Known rows, with every step that occurs
vuno -> fetot: [-16 -12   5   6 -12  -3   9   2 -15  -3 -14  11 -27   1 -23 -13   1  13
 -14  -3  -9   4 -17   4  13  -4  -7   3   6  13 -11 -23  -4  -1 -14 -11
  -2   4  -5  -8  -5   1  -4 -15  21  -9   7  11   1  -9   1 -12 -16  -5
  -1]
vuno -> fidu -> lizi -> nusum -> nutek -> mesok: [ 14  -5  11 -13 -11  -3  25  -8 -12 -15 -15   1 -50  16 -25 -10  15   4
  10 -21  -7 -29  -8 -13  -1   1   0  -5  -2  14   1   2  -5  -8   5  25
   1   0  -6 -23  -1   8  -8 -20 -17 -10  -2  -3   0 -21 -14 -29 -10   9
   0]
sunuv -> fidu: [ 12  -9  13 -16  -1  11  -4  16 -11   0  -3   4 -18  -3 -22 -14   8  20
  -2   0   0 -10  -3  -4   0   2  -6 -12  13   0 -12   3   3  18  -6   3
 -12   0   6   8  11   0  -3   0 -26 -17  -1   2  -5  -3  -9  -7 -27   7
   6]
guguveb -> fidu -> lizi -> nusum -> nutek: [ 25  -8  -6 -16 -17 -10   1  11 -17  -5   3  -6 -36   6  -8 -20   9   2
   4  -7  -8 -13   4  -9  14  -1  -7 -12   7  26  -5  -8  -6  17   4  31
  -7   1  -2 -17  -6   4 -14  -1 -51 -11   0   2   1 -18 -17  -9 -10  10
  -5]
fidu -> guguveb -> fetot -> vuno: [ 28 -12   6   5   3 -11   4  22 -16   2 -11  10 -19 -12 -25   0  15   6
  18  -7 -17  18  -6  -7   8   4 -19  24   7  20 -13 -29 -10 -16  -7  -5
  -4   7   9 -17  12  -7 -15   1   4  -4  11  17   2  -7  -3 -12   9  -7
   3]
fetot -> sunuv: [  4  -6  -3   4 -10   6  11   6  -8  -5   6 -12  22  24 -21  -8   3  -3
  10  -9  -1 -14  -5   8  15   3 -12  -1   8  14  -1 -19 -14 -14   9   1
  10  -6   5  -2  15  -1   0 -32  30 -10   7  15   9 -16   2  -7   2   1
   1]
budop -> fidu -> sunuv: [ 11 -12   1 -18   4  24  20  12 -11 -11   6  -5  42  -5  -4 -31  11   1
  -9   4  -4  -3  -9 -10  -1  -2  -3  10   0   9   2 -12  -7   8  -4  15
   0  -8   8 -21  10 -11   4  -7 -20 -12  -1  -4  -3 -19  -9  -9 -16  -1
  24]
budop -> fidu -> guguveb -> fetot -> vuno: [ 35  -9   7  -5   6  13  16  25  -8  -1  -1   5  11 -19 -12 -28  17   6
  -5  -1 -12   9  -5 -19  -1  -4  -7  24   1  18  -6 -20 -11  -5 -15  -7
  -8   2   9 -21  -3 -10  -9   1 -30 -10   0   5  -1  -2  -7  -9 -21  -2
  17]
pofav -> budop: [-15 -21   7   2  16  16  10  -2 -11  -3  -8   5  -3  -8  -8  -5  -1  27
  14  -2 -13 -15   3   9  20   6 -11  30  15  12   2  -4 -32   1 -23  -2
  -4  -7  -2 -19  16   1  -9   5  -8  -4   2 -17   2 -13 -13  16  -2  -1
  13]
guguveb -> fidu -> lizi: [ 18 -12  -1 -10 -18 -15  -7  13 -23  -2   1  -9 -31   3   9 -10   6   4
   6   2  -3 -13   2  -5  12  -2  -8 -13  10  20  -7 -14  -3   8  -1  27
 -11   2  -2 -15  -7   0  -7  15 -41  -9   0   7  -2 -21 -12   0  -8   7
  -5]
guguveb -> fetot -> sunuv -> fidu -> lizi: [ 16  -9   7   2   0   1   2   4 -17   4  -6  -8   3   4 -27  -2   8  16
  16 -10  -4  -8 -16 -17  19  -2 -10  18  22  17 -24 -24   5  -1   1  12
 -13  -2   3  -1  31  -1 -14 -32  -2  -6   8  34   6  -1  -4 -60 -15   4
   1]
sunuv -> fidu -> lizi -> nusum: [ 15  -9   8 -21   5   2  -3  11 -13  -1  -3  -1 -32   3 -34 -17  15  14
  13 -10  -5  -8  -4 -24   8   0  -2 -25  13  10  -7   1  12  16  -5  17
 -12  -2   5   0   9   5 -15  -9 -31 -20   1  -3   0 -11 -14 -39 -18  16
 -10]
fidu -> lizi -> nusum: [  9  -8  -5  -7   4 -11   6   7 -18  -4  -5  -7 -20  17 -24  -3  15  -7
  22 -10 -13  -2  -3 -22  18   1  -6 -16   9  24   2 -14   4  -6  -4  18
  -4  -1   4 -15  -1   4 -17 -16  -8 -13   1  -8  10 -26  -6 -35   7  10
 -22]
mesok -> nutek: [ 23 -18   9 -16 -22 -15  -6  19  -9  -8   7   2   6   8   9 -10  -4  19
  13  -3  -4   1  -2   1  18  -1  -6  -8   0  14  -6  -5  -7  25  -2   3
  -5   1   9 -13  20   2   0  -5 -33 -12   5 -10  11 -20  -3  23 -13  -4
 -11]
guguveb -> fetot -> sunuv -> fidu -> lizi -> nusum -> nutek -> mesok: [ 30  -4   4  -4  -3   4  11  -1 -11   1  -3  -7  -9   8 -36  -5  10  15
  10 -17  -8 -13 -23 -19  25   1 -10  23  18  28 -23 -13  -3   8   2  22
  -9   0   2  -5  27   4 -18 -43 -20  -8   5  32   5   7  -6 -70 -15   6
   7]
pofav -> budop -> fule: [  1 -19  12   0   7  20  29  -2 -12  -1  -3  -1 -31 -10  12 -11   4  30
  22  -2 -17 -13   1  12  16  -5  -9  30  14   6   4  -5 -33   8 -17  -9
 -11  -9  -1 -27   2  -1  -6  12 -16  -5  -3 -34   5 -17 -11  16  -6   1
   6]
vuno -> fidu: [ -4  -9  14  -4  -6   6  14   1 -12 -14 -17   6 -24   8 -10  -9   7   9
  -3  -8  -3 -25   2   7 -11  -1  -4   3   1  -3  -4  -7  -8 -15   4   1
  -1  -2  -4 -14   7   0   2 -10   2  -8   0   2  -2 -20  -7  13 -16   2
   9]
guguveb -> fetot: [ 13  -9   3   9   5  -2  -1  11 -18   1 -12   3   8  -3  -8  10   5  15
   2   2 -12   1 -11  -5  16  -2 -13  37  20  16 -24 -24  -1  -5  -9   2
 -18   3   3 -10  22  -5 -11 -17 -12  -2   1  23   4   0   2 -24 -14  -5
   5]
budop -> pofav: [ 16  -1  14  -4  13 -16   6  16 -16  -6  15  -1 -13  18 -10  20   1 -18
   3   6   0 -22   9   0   0   0   1  -1   5  16  10   2  -4  -3  -1 -10
  -6  -9   7   2  19   4  -6  11 -32  -4  -1   5   3  -2  11  18  -7  -1
  15]
fetot -> vuno -> fidu -> lizi -> nusum: [  3 -10  12 -24  -9  12  16   5 -18  -5 -23   1   4  13 -17 -24   9  -4
  16 -20 -11 -14  -4  -2   3   1  -5  -9  -2   7   2 -13 -19 -15   5  -7
  -8   2   6 -23  -1  -4  -9 -35  29 -16  -7 -12   6 -40  -8 -18  12   4
  -3]
lizi -> nusum: [  2   1 -13  -4  16   9   4  15  -2  -9   1   5   6  13 -30 -12  11  -1
  -4  -7 -17  -2   4  -1  15   7 -11   3   7  18  -2 -10 -10  -2  -1   1
   3  -2   4 -13   6   3 -17 -32  -2 -15  -2  -7   7 -12  -3   8   3   8
  -2]
fidu -> vuno -> fetot: [ 14 -13  16  -3  -3   8   1   6  -9 -10  -1  12 -17  19 -18 -13 -13  11
 -27   0 -13  16 -21  14   4   5  -1 -36  -2  20 -11 -10  -6 -24 -22 -21
  -5  -2   0   1  -3   5  -7 -17  17 -12  -6   1   4   0   0 -17 -19  -6
  -6]
nusum -> nutek: [ 30 -10   7 -11 -26   6  25   8 -12  -7   0   1 -24  14 -19 -11   1   6
   1  -8 -12 -10  -3   7   5   0  -9   6   4  18   0   8 -15  18   5   8
  -6   4   5  -3  10  -1   4  -9 -33  -5  -1  -6   5  -9  -8  -9 -20  -8
   5]
vuno -> fetot -> guguveb -> fidu -> lizi -> nusum -> nutek: [-14 -15  -3  -1 -34 -13   8   1 -14  -7 -14   4 -42  -1 -45 -23   6  19
 -12 -10  -7   9 -11 -11  15 -16  -3 -19   0  30 -17 -21  -6  32  -4   1
   8  10  -7 -18   4   7 -15  -1  12 -12  14  13   2   1  -8  -3 -13  -5
   2]
vuno -> fetot -> sunuv -> fidu -> lizi -> nusum -> nutek -> mesok: [  0  -7   6  -6 -23   2  22 -10  -8  -4  -5   1 -42  13 -52 -28   6  14
  -4 -23  -4 -10 -31 -10  22   0  -3 -10   4  25 -11 -12  -5  11  -2  10
   7   1  -6  -4   0  10 -11 -41  13 -15  11  20   2   0  -7 -57 -18   6
   1]
pofav -> budop -> fidu -> guguveb: [  2 -21  10  -2  22  22  18   7  -5  -4  -1   8  -6 -25 -12 -25   8  27
   7  -2 -14  -9   4  -5  11   2  -7  34   6  15   6  -5 -32   1 -29  -3
  -1  -7   0 -27   5  -1 -11  20 -33  -7   4 -20  -3  -7 -18  15 -15   1
  22]
vuno -> fetot -> sunuv -> fidu -> lizi -> nusum: [-14 -10   4  -2 -13   2  13  -5 -10  -2  -7   2 -28  10 -51 -29   6  14
  -1 -18  -3  -4 -22 -10  20  -2  -4 -15   7  17 -11 -23   1   4  -1   1
   6  -2  -6  -2   6   7 -13 -38  31 -16  14  21   4  -7  -5 -50 -14   7
  -7]
lizi -> fidu -> sunuv: [  0  -5   1  -5 -25  -8   7   0 -19 -19   8   3  19   8  -4 -23  19   1
  -6  -1  -9   7 -16  -5 -10  10 -11 -28   7  11  -1 -11  -9  11  -8  33
   7 -11   4 -15   3 -12 -14 -27  -4 -12  -7   7  -6 -20  -9 -24  18   7
   0]

Rows
[ 14 -12  14  -1  -7  11   5   2  -7 -11   5   6  -6  27 -26 -17 -13   8
 -22  -6 -10  11 -23  14   8   6  -2 -39  -3  21  -8 -15  -9 -30 -14 -20
   2  -5   0   4   4   7  -6 -31  34 -13  -1   9   8  -1   0 -25 -15  -4
  -6]
fidu -> vuno -> fetot -> sunuv
[ 14 -10   6  -4   1   9   3  14 -21   6 -20   3  28  -2  -8  -1   4  10
   6  -5 -15   3 -13  -2  18  -1 -15  35  16  16 -22 -27 -14  -7  -7 -11
 -23   6   8 -14  19 -10 -12 -31   9  -5  -4  16   6 -11   2 -29   0  -7
   6]
guguveb -> fetot -> vuno
[ 19  -7  13 -28 -16  13  26   1 -15  -6 -21   1 -13  16 -20 -23  10  -4
  13 -24 -12 -19 -13  -3   6   3  -4  -4  -5  15   1  -2 -25  -8   4   2
  -6   5   5 -26  -5  -1  -8 -36  11 -15 -10 -12   4 -32  -9 -26  10   3
   4]
fetot -> vuno -> fidu -> lizi -> nusum -> nutek -> mesok
[-22 -18   0   4 -32 -18   0   3 -18  -4 -16   2 -36  -3 -31 -14   5  21
 -12  -3  -2  10 -11  -9  13 -18  -3 -18   2  24 -19 -28  -3  23 -10  -3
   6   9  -6 -17   1   5 -11  11  22 -11  15  16   0  -2  -4   5 -10  -6
   2]
vuno -> fetot -> guguveb -> fidu -> lizi
[-14 -11   8   1 -17   5  11  -3 -10  -1  -6   4 -24   7 -42 -27   1  17
  -9 -13   0  -5 -22   0  15  -3  -5  -9   8  11 -13 -22  -3   3  -2  -6
   5  -1  -5   2   7   4  -6 -30  33 -14  13  24   1  -4  -2 -32 -21   2
   0]
vuno -> fetot -> sunuv -> fidu
[ 11 -10  15   6  -1  -8  13   6 -12 -11 -19  12 -47  -8 -23  -5  16  14
   6 -12  -8 -10  -1  -3 -11   0 -10  19   2   4 -10 -18  -2 -22   1   5
   1   1  -4 -19  13  -1  -7   1  -3  -2  10  17  -4  -9 -10  -1 -12   0
  10]
vuno -> fidu -> guguveb -> fetot
[ 44  -4   7 -11 -27   5  30   3  -8  -9   3   0 -40  17 -13  -1   3   4
  -6  -8 -11 -18 -18   5  13   6  -8  14   1  28  -3  18 -22  18  -3  20
  -2   9   3 -11  -3   3   4 -11 -48  -6  -8  -3  -1   2  -5 -13 -15  -7
  17]
nusum -> nutek -> mesok
[-22 -15  -5   3 -26 -15   0   3 -15  -5 -16   4 -34  -2 -40 -18   7  19
 -14  -6  -5  11 -10 -11  15 -17  -3 -20   2  27 -18 -28  -4  24  -8  -2
   9   9  -6 -19   1   7 -16   1  22 -13  14  14   2  -1  -5   3  -7  -3
   1]
vuno -> fetot -> guguveb -> fidu -> lizi -> nusum
[ 29 -11  21 -22   4  18  -9  17  -6  -5   4   7 -17   9 -23 -17  -2  20
 -14   0  -4   0  -8   2  -4   6  -1 -41   7   4 -13   9   2   2 -15  -7
 -14  -4   7  14  11   4  -6  -4 -24 -20  -8  -2  -3   2 -10 -15 -31   6
   1]
sunuv -> fidu -> vuno
[ 25  -6  11 -13  -6   8  18   0 -18  -1 -23   4  -3   4 -21  -8  10  10
   8 -19 -17 -11 -21 -11  16   0  -8  33   9  22 -20 -14 -15  -4  -2   8
 -18   7   3 -24  13  -2 -17 -43  -8  -6  -6  14   4 -12  -6 -54  -3   0
   9]
guguveb -> fetot -> vuno -> fidu -> lizi -> nusum -> nutek -> mesok
[  6 -15  -8 -16 -14   0  -3  10 -19 -11   5  -4   4  -2   4 -18   3   5
  -2   5  -2  -9  -1  10   7   5 -13   0   7  11  -8 -18  -9  17   9  33
   2  -4   0 -18  17  -6   0   5 -21  -7   5  10  -7 -24 -14  13   2   2
  18]
guguveb -> fidu -> sunuv
[ 10  -9   8  -9 -11   5   6   3 -12  -1   6 -15  -4  19 -32 -16   8   5
  21 -14   5 -17  -9 -11  13   1  -6 -22  11  11  -5 -11   1   0   8  13
   2  -6   5   6  19   2  -5 -25  12 -16   8  16   6 -14  -7 -39  -8  10
  -6]
fetot -> sunuv -> fidu -> lizi
[-10 -18 -11  -6 -27  -9  -7  12 -16 -11  -6  -9  13  -1 -19  -6   9  15
  -2   6   2   7   7  -1   5 -14  -9 -19   1  21 -14 -21 -11  35   6  15
  15   4   4 -22  30  -2  -5  25  11 -11  14   9  -2  -7  -7  43  11  -8
  21]
fetot -> guguveb -> fidu -> sunuv
[ -1 -12  17  -7 -11  -8  15  -4 -20 -11 -20  -2 -42  11 -11  -6  13   6
  14 -12  -2 -24  -2  -9  -7  -5   0 -10   2   2   0  -8   2 -17   3  15
  -4  -1  -5 -18   2   2  -2  -4  -1  -7   1   1   1 -27 -11 -16 -12   5
  -5]
vuno -> fidu -> lizi
[ 20 -12   6  -9 -16   2 -10  12 -12  -8   5   6 -23   6   2 -23 -11  13
 -32   4  -8   1  -8  16   5   3  -5 -28   2  19 -15 -12 -11  -4 -12  -1
  -7   0  -4  -6  -9   4  -8   0 -22 -12  -4  10  -4  -3  -9  11 -23   1
   4]
guguveb -> fidu -> vuno -> fetot
[ 28 -12  16 -13   3   4  -4  22 -11   4  -8  10 -35 -18 -34 -14  14  22
   9  -7  -7   6  -6 -14   1   3 -12   1  11   7 -18 -10   2  10  -8   1
 -12   4   9   0  17  -3 -14   3 -22 -14   7  14  -6   2 -12 -23 -16   4
   7]
sunuv -> fidu -> guguveb -> fetot -> vuno
[ 36  -3   2 -18   0  13  26  10  -7  -7   6  -7  -3   4 -13 -29  18  -3
  -5  -7 -11 -11 -11 -30   9  -5   3   3  -1  27   5   3  -7  10 -14  19
  -7   0   5 -24 -17   0  -9 -12 -58 -16 -10 -13   2 -10 -11 -33 -25   8
   7]
budop -> fidu -> lizi -> nusum -> nutek -> mesok
[-13 -13  10   0 -19  -1  12  -5 -14   0  -8   0 -29   8 -43 -25   3  15
   0 -15   0  -4 -23  -8  17  -4  -4 -15   8  14 -11 -23   1   2  -2  -1
   3  -1  -5   1   4   5  -8 -30  31 -14  14  22   3  -9  -4 -47 -18   4
  -5]
vuno -> fetot -> sunuv -> fidu -> lizi
[ -7 -12  -4  -1 -35 -14  10  -2 -13  -7 -14   4 -49   0 -41 -17   7  18
 -16 -10  -6   6 -18 -12  19 -13  -2 -14  -2  35 -18 -17 -10  33 -10   7
  10  12  -7 -22  -4  10 -15  -1   5 -13  12  14  -1   6  -6  -5 -10  -4
   8]
vuno -> fetot -> guguveb -> fidu -> lizi -> nusum -> nutek -> mesok
[ 10 -11  15 -16 -10  12  17  13 -14  -5 -21   8  -7   2 -17 -23  10   0
  12 -16 -10  -7  -1   7  -5   4 -11  -1  -5   3   0 -14 -24 -20   3 -15
  -2   4   7 -22   1  -8  -4 -17  30 -13  -1  -5   1 -32  -6   6  11  -2
   6]
fetot -> vuno -> fidu -> guguveb
[  5 -14  11 -10   0  10  11   4 -22  -2 -25   4  25  -3 -13  -8   6  12
   8 -10 -12  -5 -15  -1   9  -1 -13  35  11   8 -22 -28 -12 -10   2   1
 -16   2   5 -21  30 -10 -10 -36  19  -4  -1  19   2 -20  -3 -36   2  -5
  14]
guguveb -> fetot -> vuno -> fidu -> sunuv
[ -9 -12   8   4 -17   0  12   0  -9  -1  -6   7 -36   2 -48 -26   5  17
  -4 -14  -2   0 -21  -3  12  -1  -8  -9   5  14 -12 -24  -3   1  -3  -6
   9   0  -4   1   6   4  -8 -22  32 -13  18  24   1  -2  -4 -31 -17   2
   1]
vuno -> fetot -> sunuv -> fidu -> guguveb
[ 18  -9  11 -13  -4   8  16   4 -19  -1 -25   3   4   2 -24 -13   9   9
  11 -19 -17  -7 -13 -11  13  -3  -9  29  10  17 -19 -19 -11  -3   2   2
 -19   5   4 -20  18  -4 -17 -43   0  -5  -3  14   7 -15  -8 -50  -6  -1
   3]
guguveb -> fetot -> vuno -> fidu -> lizi -> nusum -> nutek
[ -4 -14  -8   0 -26 -10 -11  18 -13  -7  -6  -8  -1  -1 -16  -4   7  17
  -8   6   1   3  12  -1   5 -17  -7 -19   4  22 -16 -17 -13  30  -1   0
   9   9   3 -18  15   1  -7  29   1 -12   9   7   0   1  -4  57  -1  -7
  15]
fetot -> guguveb -> fidu
[ 20  -7  11 -11  -6  18   3   7  -4  -5  12  -7   9  24 -32 -20  -2   9
  -1 -10   2 -11 -11   5   7   7  -5 -32   6  10  -7  -5  -7 -11   4  -3
   3  -9   6  12  22   3  -4 -31  16 -18   3  13   5  -3  -5 -25 -15   7
   0]
fetot -> sunuv -> fidu -> vuno
[  7 -16  13   0 -12   4  -3   7  -9 -12  -5   9 -12  18 -28  -9 -10  16
 -28   0 -10  22 -17   8   3  -3   0 -46  -5  24 -14 -13  -7 -12 -21 -25
   2   2   1  -2   6   7  -9  -6  33 -14  -1   2   5   7   1  -1 -14 -11
  -3]
fidu -> vuno -> fetot -> guguveb
[  8 -14  -3  -4 -24  -5 -15  19 -10 -10  -1  -5   0   6 -16  -5   1  18
 -17   7  -1  10   7   4   2 -13  -4 -38  -2  25 -17 -12 -13  20  -7  -6
   8   5   4 -13  16   4  -9  26   4 -14   4   5   1   5  -4  50  -3  -8
  12]
fetot -> guguveb -> fidu -> vuno
[ 26 -11   1  15   2 -15   6  15 -11  -1  -2   4 -25  -6 -32   3  15   6
  19  -7 -11  11  -6  -8  11   5 -19  22   9  23 -12 -31  -4 -19  -1   5
   6   2   5 -11  19  -4 -14  -4   6  -2  18  29   4   0  -2 -16   4  -3
   2]
fidu -> guguveb -> fetot -> sunuv
[-27 -16   1  10 -24 -10   5   4 -14  -5 -18   6 -23   0 -38  -9   4  21
 -14  -2  -5  14 -12  -4  11 -16  -4 -11   2  20 -17 -25  -6  16 -12 -17
   9   9  -3 -12   7   3  -8   2  41 -11  14  13   3   0   2  10  -8 -11
   4]
vuno -> fetot -> guguveb
[-23 -15  -2   6 -29 -12  -1   5 -15  -4 -16   6 -29  -6 -31 -15   2  23
 -20   0  -3   8  -9  -1  11 -16  -4 -13   1  21 -20 -27  -8  23 -10  -9
   8  10  -6 -16   3   4  -9   8  23 -11  14  17  -1   2  -2  19 -12  -8
   8]
vuno -> fetot -> guguveb -> fidu
[ 28 -11  14  -7   6  -2  -5  21 -10   2  -4   9 -44 -17 -34  -8  16  25
   8  -3  -6   4  -6 -15   0   3 -12   2  14   8 -19  -9   9  10  -9   6
 -10   3   6   2  20  -1 -13  10 -33 -12  10  18  -7   7 -12 -20 -23   5
   7]
sunuv -> fidu -> guguveb -> fetot
[-11 -14  11 -13  -7   8  20  -7 -16 -20 -15   3  -6   6 -15 -14   9   7
   5  -9  -1 -20  -6   7 -11   3  -7   3  -2  -5  -1 -13  -4  -9  13  21
   8  -7  -3 -19  28  -4   5 -15  19  -6   6   4  -4 -30 -11  -3   0   0
  18]
vuno -> fidu -> sunuv
